Every row comes from one small tree of marks. The marks that hang from a mark follow it in brackets, in the order of their numbers. Every link used is in the known rows. Which tree was each row made from?
Known rows:
q574{q716}: [ 0.332  0.677 -3.661  1.230  0.171  0.160  0.238  1.939 -1.002 -1.107
 -0.097  2.733  0.822 -0.565  0.018 -0.478  0.226 -1.075 -0.754  2.956
 -1.644  1.741 -0.634]
q158{q716{q105 q868}}: [ 0.783  0.758  1.504 -2.952 -0.230 -0.501  0.513 -4.088  3.445  1.756
 -1.298 -0.945  3.881  1.486 -1.522 -0.754  1.464  3.199 -1.603  0.405
  3.285  0.493  0.149]
q158{q716}: [-0.980  0.289  2.418 -1.874 -0.244 -0.171  0.243 -1.484  2.667  2.729
 -0.871 -1.403  1.272  0.795 -2.000  0.082  0.881  1.300 -1.025  1.733
 -0.129  0.769 -0.394]
q574{q138 q638 q716}: [ 3.023  0.864 -3.629  1.080 -0.593  1.765 -0.085  0.329 -2.780 -4.502
  0.089  4.600  1.083  0.053 -1.623  1.690  0.433 -1.971 -1.018  2.007
 -1.425  1.684  0.314]
q868{q716{q521}}: [ 1.383  1.744 -0.455  1.875  2.476 -0.418 -0.265 -1.419  0.746  0.470
 -0.162  0.879  1.416  1.976 -2.031 -0.322  0.050  0.752 -1.507  1.326
  0.047  1.350 -2.488]
q574{q138 q716{q105 q521 q868}}: [ 4.027  3.593 -4.809  0.814  0.449  0.744 -0.323 -3.436  0.237 -4.416
 -1.946  4.326  4.692  0.432 -0.467 -0.611  0.996 -0.150 -2.150  1.158
 -0.110  0.873 -0.986]
q868{q716}: [ 0.786 -0.003  1.311  0.496  2.024  0.198  0.418 -0.121  0.400  0.728
  0.069  0.743  1.193  1.639 -0.991  0.033  0.162  0.496 -0.620  1.290
 -0.003  1.164 -2.197]
q868{q716{q105}}: [ 1.685  1.260  0.598  1.096  2.718  0.162  0.596 -2.111  0.910  0.333
 -0.428  0.904  2.053  1.671 -2.500 -0.685 -0.313  1.382 -1.368  1.221
  1.574  0.812 -2.254]
q574{q138 q425 q638}: [ 3.929  0.262 -1.459 -0.726 -1.060  0.810 -2.206 -0.130 -1.066 -3.229
 -0.305  2.383 -0.729  1.603  0.499  2.079 -2.006 -2.503 -1.447 -1.048
 -1.149 -1.093 -0.265]
q638{q574{q138} q868{q716{q105}}}: [ 2.739  2.003  2.641  1.290  6.035  2.669 -3.189 -2.015  2.642 -0.378
  2.324 -2.322  4.344 -0.773 -2.139  2.633  1.277 -3.078 -2.581  1.182
 -0.137 -0.543 -2.415]
q716{q105 q521 q868}: [ 2.977  2.732 -3.282  0.557  0.658 -1.219 -0.462 -4.811  1.379 -1.372
 -0.817  0.706  3.349  1.199 -0.661 -1.494  0.615  2.660 -1.852 -1.617
  4.495 -0.328  0.362]
q638{q574 q868}: [ 0.287  0.536  0.966  1.053  4.104  1.190 -3.442  0.904  1.655  1.176
  3.550 -3.785  1.846 -2.241 -0.163  2.326  1.258 -3.145 -1.517  0.656
  0.183 -0.701 -0.146]
q574{q425}: [ 1.137  0.185 -1.517 -0.618 -0.368 -0.728 -1.879  1.403  0.722  0.047
 -0.561  0.687 -0.902  0.973  2.335 -0.090 -2.066 -1.467 -1.262 -0.107
 -1.509 -1.033 -1.365]
q521{q716}: [ 0.069 -0.420 -2.036 -0.650 -1.680 -1.445 -0.232 -0.597 -1.102  0.851
  1.750 -0.389 -0.547 -0.402  0.665 -0.017  0.344  1.791 -0.468 -1.697
 -0.870  0.742  1.459]
q574{q425 q638 q716}: [ 2.917  0.406 -6.617  1.198 -0.625 -0.603 -1.611  3.252 -2.417 -2.171
  0.704  4.287 -0.810  0.858  0.531  0.657 -1.951 -2.262 -2.275  2.451
 -0.793  1.105 -0.514]
q158{q716{q105 q521 q868}}: [ 1.422  2.442 -0.246 -1.420  0.287 -1.157 -0.105 -5.401  3.615  1.596
 -1.667 -0.811  4.175  1.771 -2.480 -1.151  1.429  3.384 -2.528  0.430
  3.423  0.409 -0.052]
q158{q716{q521 q868}}: [ 0.583  1.258  0.422 -2.056 -0.525 -1.211 -0.194 -3.357  3.194  1.943
 -1.147 -1.051  3.286  1.652 -1.064 -0.347  1.832  2.406 -1.690  0.487
  1.752  0.921 -0.021]
q638{q574{q716} q868}: [ 0.555  1.020 -1.950  2.116  4.234  1.370 -3.277  2.417  0.729  0.341
  3.428 -1.501  2.481 -2.657 -0.183  1.866  1.580 -4.015 -2.019  2.979
 -1.117  0.602 -0.728]
q638{q574{q716}}: [ 1.489 -0.076 -2.777  1.119  1.990  2.158 -2.513  2.967 -0.021  0.646
  0.854  0.077  1.984 -0.869  0.079  0.537  1.606 -2.656 -1.849  1.364
 -1.371  1.408 -0.547]
q868{q716{q105 q521}}: [ 2.290  2.958 -1.139  2.575  3.273 -0.425 -0.093 -3.343  1.202  0.113
 -0.633  1.076  2.357  2.026 -3.538 -1.042 -0.393  1.631 -2.367  1.262
  1.832  0.859 -2.598]
q716{q105 q868}: [ 2.191  0.732 -1.053 -1.403  0.053 -0.354  0.362 -3.192  0.978 -1.170
 -0.606  0.457  3.151  0.861  0.614 -1.019  0.680  2.329 -0.710 -1.645
  4.358 -0.418  0.705]

Write each row's tree:
[ 3.769  2.742 -3.498  2.244  2.657  2.893 -3.158 -0.838  0.720 -1.644
 -0.612  1.154  3.630 -0.476 -1.861  0.553  1.450 -2.680 -3.237  0.990
 -1.588  0.717 -1.382]  q638{q574{q138 q716{q105 q521}}}
[ 1.770  0.165 -2.894 -1.778 -1.627 -1.788  0.040 -3.191 -0.389 -0.038
  1.145  0.049  1.972  0.304  1.165 -0.838  0.811  3.618 -1.045 -2.961
  2.622  0.420  2.027]  q521{q716{q105 q868}}
[ 5.129  2.259 -5.802  1.009 -0.180  0.966 -1.757 -0.241 -1.699 -4.670
 -0.934  5.449  1.036  1.017 -0.952  0.840 -2.053 -2.539 -3.008  1.798
 -1.208  0.094 -1.161]  q574{q138 q425 q638 q716{q105}}
[ 1.287  0.601 -0.175  0.471  3.828  0.640 -4.914  2.028  2.227  1.300
  2.993 -3.206  1.102 -1.432  1.646  2.216 -0.261 -4.370 -2.388  0.533
 -1.037 -1.590 -1.370]  q638{q574{q425} q868}
[ 1.527  2.640 -6.093  4.174  2.052 -0.965 -0.946  0.122 -2.089 -2.700
  3.016  2.642  0.603 -1.275 -2.969  1.430  0.087 -1.592 -2.093  3.858
  0.855  1.779  0.322]  q574{q638{q868} q716{q521}}
[ 4.011  0.961 -2.286 -0.368  1.795  3.037 -2.493 -0.400  0.649 -1.844
 -0.458  1.102  4.772 -0.163  0.534  0.917  2.293 -2.187 -2.190 -0.098
 -0.245  0.703 -0.450]  q638{q574{q138 q716{q105 q868}}}
[ 3.360  0.685 -5.903  0.762 -0.190 -0.184  0.493 -0.847 -2.301 -3.042
  0.699  4.132  2.529  0.580 -1.245 -0.110  0.645  1.066 -1.468  1.294
  4.102  1.826  1.599]  q574{q638 q716{q105 q868}}
[ 3.826 -0.393 -6.814 -0.415 -1.308 -0.921 -1.478  2.609 -2.069 -2.575
  0.585  4.488  0.720  1.571  2.570  0.453 -1.081 -1.461 -1.993  1.162
  1.009  1.200  0.342]  q574{q425 q638 q716{q868}}
[ 3.449  1.888 -4.513  1.217  0.899  0.438 -2.530  1.342 -1.382 -4.629
  1.581  4.014  0.528 -0.417  0.346  2.634 -1.720 -4.539 -2.374  3.174
 -2.656 -0.024 -1.199]  q574{q138 q425 q638{q868} q716}
[ 1.164  1.937 -2.403  2.470  4.840  1.332 -3.127  0.830  1.110  0.050
  2.996 -1.312  3.153 -2.632 -1.391  1.317  1.224 -3.309 -2.673  2.940
  0.226  0.271 -0.849]  q638{q574{q716{q105}} q868}
[ 3.344  0.006 -1.874 -0.780  1.155  3.109 -2.618  1.190  0.334 -1.628
 -0.030  0.908  4.164 -0.213  1.889  1.362  2.559 -2.942 -1.649 -0.091
 -1.527  1.082 -0.386]  q638{q574{q138 q716{q868}}}
[ 2.003  2.465 -4.562  2.712  4.303  0.267 -5.297  2.569  1.658  0.294
  2.762 -0.820  1.894 -1.568  0.849  1.530 -0.162 -4.980 -3.807  2.804
 -2.203 -0.139 -2.051]  q638{q574{q425 q716{q521}} q868}
[ 3.886  1.364 -3.166  0.351  1.564  2.595 -3.180  0.218  0.497 -1.782
 -0.182  1.002  4.371  0.034  0.891  1.165  2.385 -2.714 -2.330 -0.014
 -1.400  1.151 -0.633]  q638{q574{q138 q716{q521 q868}}}
[ 2.501  0.957  1.508  0.853  2.280  1.133 -0.636 -2.142 -0.732 -3.170
  2.398  0.990  1.402  0.190 -2.716  3.249  0.099 -1.754 -0.703  1.209
  0.389  0.269 -0.527]  q574{q138 q638{q868{q716}}}
[ 5.184  0.397 -5.444 -1.204 -1.608  0.691 -1.772  1.073 -1.761 -4.840
 -0.548  5.426  1.786  1.632  2.560  1.515 -0.798 -2.582 -1.903  0.748
 -1.036  0.648 -0.276]  q574{q138 q425 q638 q716{q868}}
[ 1.501  1.166 -3.081  1.508  3.920  0.801 -4.699  3.472  1.359  0.448
  2.896 -0.988  1.711 -1.866  1.667  1.776 -0.090 -5.146 -3.020  2.817
 -2.312 -0.157 -1.904]  q638{q574{q425 q716} q868}
[ 2.575  1.646 -2.000  0.865  3.645  1.934 -4.878  2.331  1.541 -1.377
  2.102 -0.196  2.509 -1.767  1.559  2.676  0.108 -6.128 -3.012  2.457
 -3.972 -0.670 -2.284]  q638{q574{q138 q425 q716} q868}
[ 1.050  0.367  0.087  1.737  2.620 -0.405 -0.442 -0.701 -0.943 -0.925
  3.434  0.037  0.288  0.129 -2.631  2.201 -0.205 -0.508 -0.714  1.711
  2.349  0.737  0.048]  q574{q638{q868{q716}}}
[ 3.222  2.408 -4.162  0.190 -0.318  0.801 -0.425 -1.493 -0.256 -4.091
 -1.432  4.048  3.746  0.477  1.059  0.089  1.393 -1.165 -1.369  1.233
 -1.767  1.372 -0.823]  q574{q138 q716{q521 q868}}
[ 3.070  2.913 -3.654  2.444  1.889  1.116 -0.488 -2.166 -1.582 -5.087
  1.723  3.545  2.288 -1.358 -3.516  1.968 -0.105 -2.118 -1.955  3.272
  0.395  0.538  0.172]  q574{q138 q638{q868} q716{q105}}
[ 2.274  1.967 -5.811  1.170  0.470 -0.642 -1.402  1.308 -0.019 -1.359
 -1.184  3.722  0.668  0.454  0.790 -1.287 -2.182 -1.571 -2.869  2.752
 -1.386  0.139 -2.207]  q574{q425 q716{q105}}
[ 2.243 -0.560 -2.938 -0.169  1.482  1.787 -2.342  2.432  0.195  0.203
  0.814  0.248  3.396 -0.272  1.858  0.579  2.367 -2.003 -1.610  0.389
  0.049  1.415 -0.013]  q638{q574{q716{q868}}}
[ 2.734  1.281 -1.836  1.349  2.735 -1.186 -2.186 -0.454  0.009 -1.005
  2.617  0.848 -0.079  1.012 -1.354  1.633 -2.550 -1.348 -2.673  1.464
  1.938 -0.711 -1.366]  q574{q425 q638{q868{q716{q105}}}}
[ 1.629  1.535 -0.783  1.409  3.982  2.650 -3.443  1.128  1.047 -1.559
  2.587 -0.772  3.279 -2.625 -0.214  2.740  1.790 -5.031 -2.052  2.510
 -2.772  0.206 -1.231]  q638{q574{q138 q716} q868}
[ 1.972  0.997  0.633  0.634  1.020  0.990 -0.947 -2.086 -0.912 -3.626
  2.306  0.443  0.671 -0.903 -2.017  3.159  0.047 -2.037 -0.382  0.390
  0.432 -0.642  0.920]  q574{q138 q638{q868}}
[ 4.272  0.975 -5.135  0.515 -0.958  0.990 -1.915  1.815 -2.088 -4.344
 -0.359  5.234  0.142  0.980  0.610  1.622 -1.710 -3.460 -2.231  1.852
 -2.859  0.522 -1.017]  q574{q138 q425 q638 q716}
[ 3.661  1.255 -0.024  0.225  1.962  0.277 -2.471 -0.701 -0.086 -3.130
  1.786  1.723  0.410  1.231 -0.313  3.131 -2.000 -3.281 -2.064  1.087
 -1.057 -0.975 -1.810]  q574{q138 q425 q638{q868{q716}}}
[ 2.329  2.494 -1.329  1.928  4.472  2.550 -3.344 -0.439  1.437 -1.764
  2.134 -0.630  3.932 -2.472 -1.343  2.152  1.476 -4.278 -2.652  2.504
 -1.383 -0.072 -1.286]  q638{q574{q138 q716{q105}} q868}
[ 2.977  1.877  1.121  1.358  2.734  1.094 -0.629 -3.345 -0.379 -3.426
  2.000  1.101  1.888  0.145 -3.642  2.775 -0.139 -1.273 -1.273  1.163
  1.435 -0.130 -0.634]  q574{q138 q638{q868{q716{q105}}}}
[ 1.799  3.266 -3.821  3.758  5.305  0.878 -3.626 -0.163  1.355 -0.173
  2.788 -1.300  3.352 -2.425 -2.227  1.033  1.245 -3.071 -3.482  2.973
  0.269  0.432 -1.063]  q638{q574{q716{q105 q521}} q868}
[ 3.252  0.099  0.173 -1.043  1.228  2.574 -4.446  1.405  1.542 -0.227
 -0.425 -0.931  1.519  0.507  1.985  1.757 -0.115 -3.938 -2.212 -1.476
 -2.770 -1.192 -1.584]  q638{q574{q138 q425}}
[ 4.382  2.510 -5.760 -0.405 -0.697  0.045 -2.306  0.003  0.458 -3.918
 -1.982  4.796  2.850  1.511  3.383 -0.005 -0.595 -2.578 -2.578  1.070
 -3.207  0.099 -2.179]  q574{q138 q425 q716{q521 q868}}
